Known rows, with every way that one mark hangs from another:
[B C]: [ 0.63 -1.58 -2.54 -0.15  0.00  0.55  1.45 -0.69  2.00  0.38  0.98  1.29
 -0.70 -0.86 -0.67  1.05 -0.41 -0.76 -0.05  0.66  0.66 -0.94  1.20 -0.55
 -1.34 -0.77  0.71 -0.27]
[U [V [B [C N]]]]: [-0.95 -0.15 -0.82  2.57  1.76  1.00  2.83 -3.24  2.20 -0.60  0.98  4.11
 -0.54 -1.65 -1.08 -0.15 -0.77 -3.42 -0.25 -0.80 -0.58 -4.11  3.09 -0.36
 -1.83 -0.28  2.64  0.37]
[A [B V]]: [-1.00  1.54 -0.78 -0.55  1.61 -0.93  0.18  1.12 -3.21 -0.62  0.28 -1.18
  0.93  0.60 -1.44 -3.11  0.42  1.50 -0.19 -0.56  0.03 -0.10 -0.19 -1.13
  0.81 -0.46  2.63 -0.19]
[N A B]: [ 1.20  1.92 -1.64  1.05  1.27  1.76 -1.27  0.84  0.03 -0.63 -1.84  1.92
 -0.23 -0.21 -0.15 -0.74 -1.71  2.44  1.93 -0.35 -1.30 -1.10  1.20 -0.88
  1.53  2.03 -0.93 -1.52]
[U [V [B C]]]: [-1.68 -0.62 -0.58  0.97  1.76  1.87  1.32 -2.00  2.14 -0.91  0.82  2.39
 -0.16 -1.68 -1.21 -0.78 -0.38 -3.46 -1.10  0.71  1.42 -1.76  2.58 -0.61
 -0.95 -0.14  3.27  1.58]
[A [C [N B]]]: [ 0.98 -0.24 -1.85  4.08  1.00  0.32  1.01 -0.76  1.09 -0.65  2.03  1.53
 -0.43  2.05  0.08 -2.02 -2.30  0.51  2.27 -2.68 -1.14 -2.88  1.85 -0.99
 -1.17 -0.62  0.58 -1.59]
[C B]: [-1.33  0.43 -3.15  0.57 -0.73  1.24  1.55 -0.17  0.78  0.13  2.04  0.28
 -1.29  0.00  2.16 -1.33  0.44  1.42  0.96 -1.15  0.01 -0.44 -0.63 -1.86
 -0.17 -0.29 -0.11 -0.10]
[V [B A C U]]: [-1.12 -4.11 -2.07 -0.67  1.36  0.57  5.45 -0.85  3.85  0.37  2.30  4.81
  0.04 -2.17 -0.13  1.38 -1.11  0.38 -1.08  0.17  2.21 -0.94  2.73 -0.22
 -0.53 -2.13  1.76  1.35]
[N [B V]]: [-0.77  1.94 -3.76  0.94  1.90  0.01  0.56 -0.03 -2.20 -2.42 -0.45  0.13
  0.07 -1.79 -1.27 -3.03 -1.45  1.91  1.69 -0.46 -0.21 -1.63 -0.39  0.17
  1.30 -0.03 -0.12 -0.36]
[A [C [B V] N]]: [ 0.30  1.56 -3.61  3.63  1.30 -0.91  2.03 -1.28 -0.44  0.22  3.20  0.71
 -2.16  2.39  1.05 -4.11 -0.84  1.44  1.92 -2.89 -1.31 -2.52  0.12 -1.98
 -1.87 -1.39  0.53 -0.92]
[A [B C U]]: [-1.14 -1.55 -3.10  0.15  0.44  0.66  1.64  1.09  0.31  1.67  3.69  2.42
  0.07 -1.05 -1.71 -1.15 -1.36  0.81 -1.47  0.43  0.72 -1.07  2.21 -1.33
 -0.12 -1.59  3.45  0.09]
[C [B V]]: [-1.01  1.97 -4.26  0.20  0.32  0.08  1.54  0.45 -1.41 -0.69  1.39 -0.28
 -1.00  0.05  1.05 -3.06 -0.06  2.09  1.03 -1.01 -0.29 -0.93 -1.32 -1.29
  0.48 -0.74 -0.07  0.11]
[C [N A]]: [ 2.41  1.07  0.65  2.13  0.76  0.04 -0.07 -0.68  0.04  1.98 -1.77  3.04
 -0.92  0.31 -0.42  0.27 -1.44  0.91  1.28 -0.98 -3.10 -2.03  0.66 -1.15
 -0.37  1.64 -1.63 -1.70]
[C [B A U V]]: [-2.14  1.31 -4.98  0.62  2.13 -0.75  3.54 -0.73 -0.06  0.45  2.58  2.33
 -0.97 -1.61  0.80 -2.75 -1.59  3.32 -0.21 -0.79  0.44 -0.32 -1.14 -2.17
 -0.11 -1.70 -0.15  0.74]
[B A U V]: [-0.70  0.52 -2.06 -0.11  2.88 -1.92  2.16 -0.55 -0.72  0.39  0.89  2.45
  0.72 -1.60 -1.26 -1.58 -1.83  1.84 -1.12  0.17  0.26  0.16 -0.93  0.05
 -0.52 -1.46 -0.31  0.70]
[N [A [B U V] C]]: [ 1.03  1.54  1.22  3.13  3.64 -0.67 -2.01  2.76 -2.68  1.32  0.93  1.13
  0.62  3.12 -2.15 -4.29 -2.52  2.73 -0.57 -0.64 -1.13  0.23  1.45 -1.63
 -0.07 -0.01  2.75  1.17]
[V B]: [-0.69 -1.51  1.30 -0.21 -0.11  0.68  2.17  0.03  0.63 -1.06  0.23  1.34
  0.47 -0.16  0.31 -0.24  0.71 -0.11 -0.02 -0.71  1.03 -0.14  0.72 -0.13
  0.88 -0.31  1.76  0.93]
[A C]: [ 1.06 -0.89  1.35  1.43  0.50  0.28 -0.52 -0.04  0.88  0.01  1.22 -0.32
 -0.23  2.87  0.21 -1.15 -0.29 -0.68 -0.14 -0.61  0.79  0.73  1.16 -0.11
 -1.31 -0.63  1.00  0.76]
[B A [C N] U V]: [ 0.05 -1.05 -4.74  1.48  2.44 -1.58  4.54 -2.50  1.43  1.32  2.46  5.09
 -1.20 -2.50 -2.54 -0.48 -2.87  1.27 -0.30 -0.53 -0.46 -3.17  0.88  0.02
 -2.34 -1.99  0.47 -0.35]

Rows:
[ 1.85 -1.41 -0.91  1.13  0.32  0.71  2.83 -0.77  2.84  1.10 -0.50  5.05
 -1.09 -0.60  0.07  1.27 -1.20  0.32  1.25 -1.21 -1.28 -3.30  3.06 -1.33
 -0.49  0.80  0.97 -0.13] | [V [B [C [N A]]]]
[-0.08  0.25 -3.16  1.81  1.51  0.00  3.82 -2.33  1.57 -0.48  0.25  3.03
 -0.22 -0.37  0.98 -0.63 -2.08  2.06  2.00 -2.30 -1.21 -2.68  0.91 -0.73
  0.18 -0.69 -1.32 -2.55] | [C [N [B A]]]
[-1.54  1.44 -4.11  1.41  2.22 -0.81  0.73  1.01 -2.19 -2.23  1.60  1.53
  0.18 -2.61 -2.27 -3.75 -3.04  2.35  0.99 -0.49 -0.06 -1.85  0.23  0.37
  1.16 -0.29  0.29  0.19] | [N [B U V]]
[-0.46 -1.34  1.43  1.85  1.52 -0.05 -0.33  1.78 -0.47  1.29  3.07  0.22
  0.61  3.02 -0.86 -3.11 -1.73  1.02 -1.18 -0.80  0.83  0.57  2.31 -1.53
 -0.83 -1.81  3.79  1.23] | [A [B U] C]
[-0.17  0.51 -0.72  3.19  2.85 -2.40  0.86  0.29 -2.24  1.37  3.47  1.48
  0.21  2.69 -2.35 -5.18 -2.54  1.51 -0.20 -2.17 -1.54 -2.02  1.45 -1.38
 -1.10 -1.77  3.39  0.01] | [A [B U V] [C N]]
[ 0.37  3.26 -3.23  1.79  2.48  0.06 -0.98  2.02 -2.32 -0.72 -0.60  3.05
 -0.51 -1.92 -2.75 -3.35 -3.54  3.39  1.43 -0.25 -1.42 -1.38  0.36 -0.64
  1.69  1.38 -0.75 -0.38] | [N A [B U V]]
[-2.13  2.09 -3.38  3.73  4.27  0.01  1.72 -2.46  1.14 -0.29  1.05  5.22
 -0.25 -1.90 -0.87 -2.22 -4.00  0.35  0.74 -1.01 -1.12 -3.19  2.04 -0.60
 -0.63 -0.38 -0.68 -1.46] | [C [N [B A [U V]]]]
[ 2.21  2.40 -1.53  2.78  3.09  0.59 -1.82  1.00 -1.42 -1.49 -1.22  0.70
 -0.22  2.12 -1.36 -3.45 -2.48  2.39  1.70 -1.21 -1.00 -0.98  1.26 -0.74
  0.36  0.90 -0.16 -0.12] | [N [A C] [B V]]
[-0.95 -0.68  2.68  3.53  4.24 -0.12  2.95 -4.30  2.83 -0.35  0.79  3.61
  0.18  2.47  0.42 -1.21 -1.19 -2.06 -0.75 -1.95  0.02 -1.83  2.76 -1.18
 -2.40 -0.66  2.60  0.95] | [U [V [B [A [C N]]]]]
[-0.61  0.53 -4.09  4.59  1.59 -1.63  2.12 -0.23 -0.56  1.17  4.83  2.10
 -1.96  1.02  0.32 -4.55 -2.35  1.96  1.12 -2.70 -1.69 -2.71  0.23 -1.66
 -1.93 -1.72  0.84  0.15] | [A [C [B U V] N]]
[ 0.96  3.39 -3.79  2.61  1.36 -0.50  1.04 -0.60 -1.12  1.30 -0.51  2.60
 -2.19  0.32  0.77 -2.93 -1.43  2.99  2.46 -2.26 -3.16 -2.70 -1.10 -2.15
 -0.24  1.29 -1.23 -1.53] | [C [B V] [N A]]
[ 0.29 -1.29 -5.12 -0.52  1.30  1.77  3.49 -2.23  2.88 -0.90  1.01  3.25
 -0.56 -1.07  0.88  0.86 -1.89  1.35  0.99 -0.39  1.45 -1.45  1.94 -0.63
 -0.42 -1.29  0.21 -0.99] | [N [B A C]]
[-2.99  2.34 -2.62  2.71  1.90  1.08 -0.32  0.03 -0.35  0.51  3.00  1.98
 -1.23 -1.78  0.13 -3.44 -1.98 -0.68 -0.66  0.06  0.03 -1.33  0.48 -1.86
  0.14 -0.23  0.56  0.73] | [C [B [U V]]]
[-1.48  1.12 -0.79  4.03  4.66  1.11  0.30 -1.74  1.43 -0.97  1.70  3.00
  0.51  0.90 -0.76 -2.70 -3.74 -0.70 -0.52 -0.17  1.49 -0.82  2.81 -0.59
 -1.15 -1.41  1.12  0.69] | [N [B [A C] [U V]]]
[ 0.37 -0.40 -2.76  3.47 -0.20  0.33  2.10 -1.26  1.99  0.88  3.81  0.87
 -2.08  3.06  2.54 -1.94 -0.51  0.77  1.55 -2.80 -1.22 -1.89  0.97 -2.16
 -2.11 -0.92  0.41 -0.28] | [A [C B N]]
[-1.89  1.67 -5.15  1.54  0.91 -0.88  1.87  1.23 -1.70  0.07  3.18  1.39
 -1.33 -1.52 -0.09 -4.19 -1.63  2.56  0.41 -0.89 -0.12 -1.03 -0.94 -1.31
  0.23 -0.72 -0.10  0.65] | [C [B U V]]
[-1.02  0.60 -2.27  1.94  2.34  0.62  0.14 -0.49  1.10  0.98  2.17  2.99
 -0.66 -2.85 -2.64 -0.91 -2.23 -2.90 -1.69  1.38  0.88 -1.65  2.45  0.28
 -1.35 -0.36  1.36  1.22] | [B C [U V]]
[-1.18  1.46  1.54  4.85  3.11 -0.86 -1.19 -0.35 -0.45  1.38  3.27  2.08
  0.07  2.67 -2.17 -4.56 -2.31 -1.48 -1.37 -1.18 -1.12 -1.89  3.23 -1.52
 -1.83 -0.78  3.62  0.35] | [A [B [U V]] [C N]]
[-0.29 -1.55 -4.32 -0.32  2.59 -1.13  3.41 -1.16  1.35  0.57  1.23  3.34
 -0.15 -2.48 -1.99 -0.03 -1.76  1.51 -1.27  0.83  0.99 -0.91  0.32 -0.04
 -1.38 -2.14  0.40  0.94] | [B A C U V]
[-0.54 -2.33 -5.66  0.37  1.74  1.15  3.96 -0.89  3.04 -0.05  2.67  4.52
 -0.54 -2.65 -0.41  0.14 -3.38  1.77 -0.04 -0.03  1.44 -1.58  2.66 -0.25
 -0.29 -1.62 -0.06 -0.70] | [N [B A C U]]
[ 2.41  0.85 -0.26  2.31  1.94  1.86 -1.65  0.50  0.82 -0.71 -0.51  1.35
 -0.42  3.02 -0.03 -1.58 -2.23  1.67  1.61 -0.96 -0.77 -0.52  2.45 -1.00
  0.13  1.12 -0.16 -0.52] | [N [A C] B]
[ 0.93  1.60 -3.06  3.14  1.50 -0.01  0.28  0.96 -0.09  0.76  0.41  5.24
 -0.66 -1.79 -1.12 -1.81 -3.95  2.50  1.97 -1.30 -2.97 -3.28  1.64 -0.64
  0.54  1.40 -1.72 -1.90] | [C [N A [B U]]]
[ 0.88 -1.89 -1.49  2.40  0.97  0.30  2.83  0.06  2.65  2.39  1.16  6.65
 -1.37 -1.77 -1.25  0.35 -2.17  0.87  0.22 -0.96 -1.58 -3.40  2.90 -0.95
 -0.43  0.39  0.63  0.14] | [V [B [C [N A]] U]]
[-1.12  1.18 -5.41  1.97  3.06 -1.90  3.79 -1.46 -0.68 -0.56  2.03  4.41
 -0.13 -2.18 -1.65 -2.47 -3.64  3.48  1.50 -1.64 -1.22 -2.97  0.32 -0.38
  0.12 -1.45 -0.80 -1.48] | [C [N [B A U V]]]
[-1.54  1.54 -4.21  0.25  1.50  0.27  3.25 -1.37 -0.25  0.11  1.01  0.71
 -0.68 -0.01  1.53 -1.41  0.07  2.91  0.69 -1.28  0.15 -0.15 -1.28 -1.92
 -0.32 -1.40  0.31  0.24] | [C [B A V]]
[-0.17  4.07 -2.02  4.74  3.48  0.37 -1.95 -0.16 -0.74  0.49 -0.60  5.44
 -0.50 -2.03 -2.07 -3.02 -4.64  0.22  0.98 -0.58 -3.06 -3.90  2.31 -0.59
  0.12  2.19 -0.77 -1.84] | [C [N A [B [U V]]]]
[-0.01  3.02 -0.13  4.61  3.17  1.71 -2.09  0.77  0.98  1.67  1.50  2.69
 -1.66  1.72  0.31 -4.25 -2.71  0.00 -0.76 -0.19 -0.54 -0.56  2.44 -2.86
 -1.19  0.82  0.80  1.37] | [N [A [C [B [U V]]]]]
[ 1.41  1.99 -1.82  3.97  3.45  0.07 -1.21  2.14 -1.38 -0.71  0.34  2.18
 -0.15  0.81 -2.19 -4.04 -4.02  2.42  1.05 -0.78 -1.04 -0.95  1.53 -0.43
  0.42  0.37  0.18  0.16] | [N [A C] [B U V]]
[ 0.02 -0.78 -4.35  0.38  1.56 -0.94  1.49  0.02 -0.72  0.45  2.60  2.18
 -1.15 -2.44 -3.16 -1.42 -2.04  0.39 -0.89  0.79  0.55 -1.56  0.62  0.71
 -1.00 -1.17  0.71  1.06] | [B C U V]
[-2.50  1.71 -0.95  4.44  2.59  1.25 -0.90 -0.18  0.73  0.87  3.93  1.97
 -1.01  1.38  0.94 -4.34 -2.31 -0.90 -1.01 -0.59  0.98 -0.59  1.65 -1.78
 -1.23 -1.06  1.22  1.82] | [A [C [B [U V]]]]
[-0.14 -2.40 -2.22  0.89 -0.34  0.52  4.37 -1.88  3.43  0.56  1.94  4.13
 -0.97 -0.88 -0.10  0.82 -0.23 -0.60  0.64 -1.21 -0.11 -3.69  2.57 -0.47
 -1.11 -0.94  2.06 -0.42] | [V [B [C N]]]
[-0.03 -0.21 -6.09 -0.19  2.28  0.94  3.97 -2.29  1.67 -1.89  0.74  1.91
 -0.28 -1.82 -1.29 -0.37 -1.98  1.70  1.17 -0.11  1.05 -1.92  1.02 -0.25
 -0.35 -1.15  0.12 -0.81] | [N [B A C V]]
[ 0.80 -0.19  0.16  0.82  3.47 -0.63  1.63 -2.04  0.31 -0.56  0.38 -0.05
  0.08  2.48 -0.65 -1.18 -0.57  1.13 -0.48 -0.64  0.84  0.73  0.39 -0.41
 -1.67 -1.57  0.74  1.41] | [B [A C] V]
[ 1.02  1.29 -0.01  2.77  2.64  1.37  1.30 -2.73  2.28  0.48 -1.29  5.62
 -1.11 -0.82 -1.23 -0.22 -1.81 -2.28 -0.08 -0.50 -1.72 -3.71  3.20 -1.31
 -1.36  1.48  1.51 -0.17] | [U [V [B [C [N A]]]]]
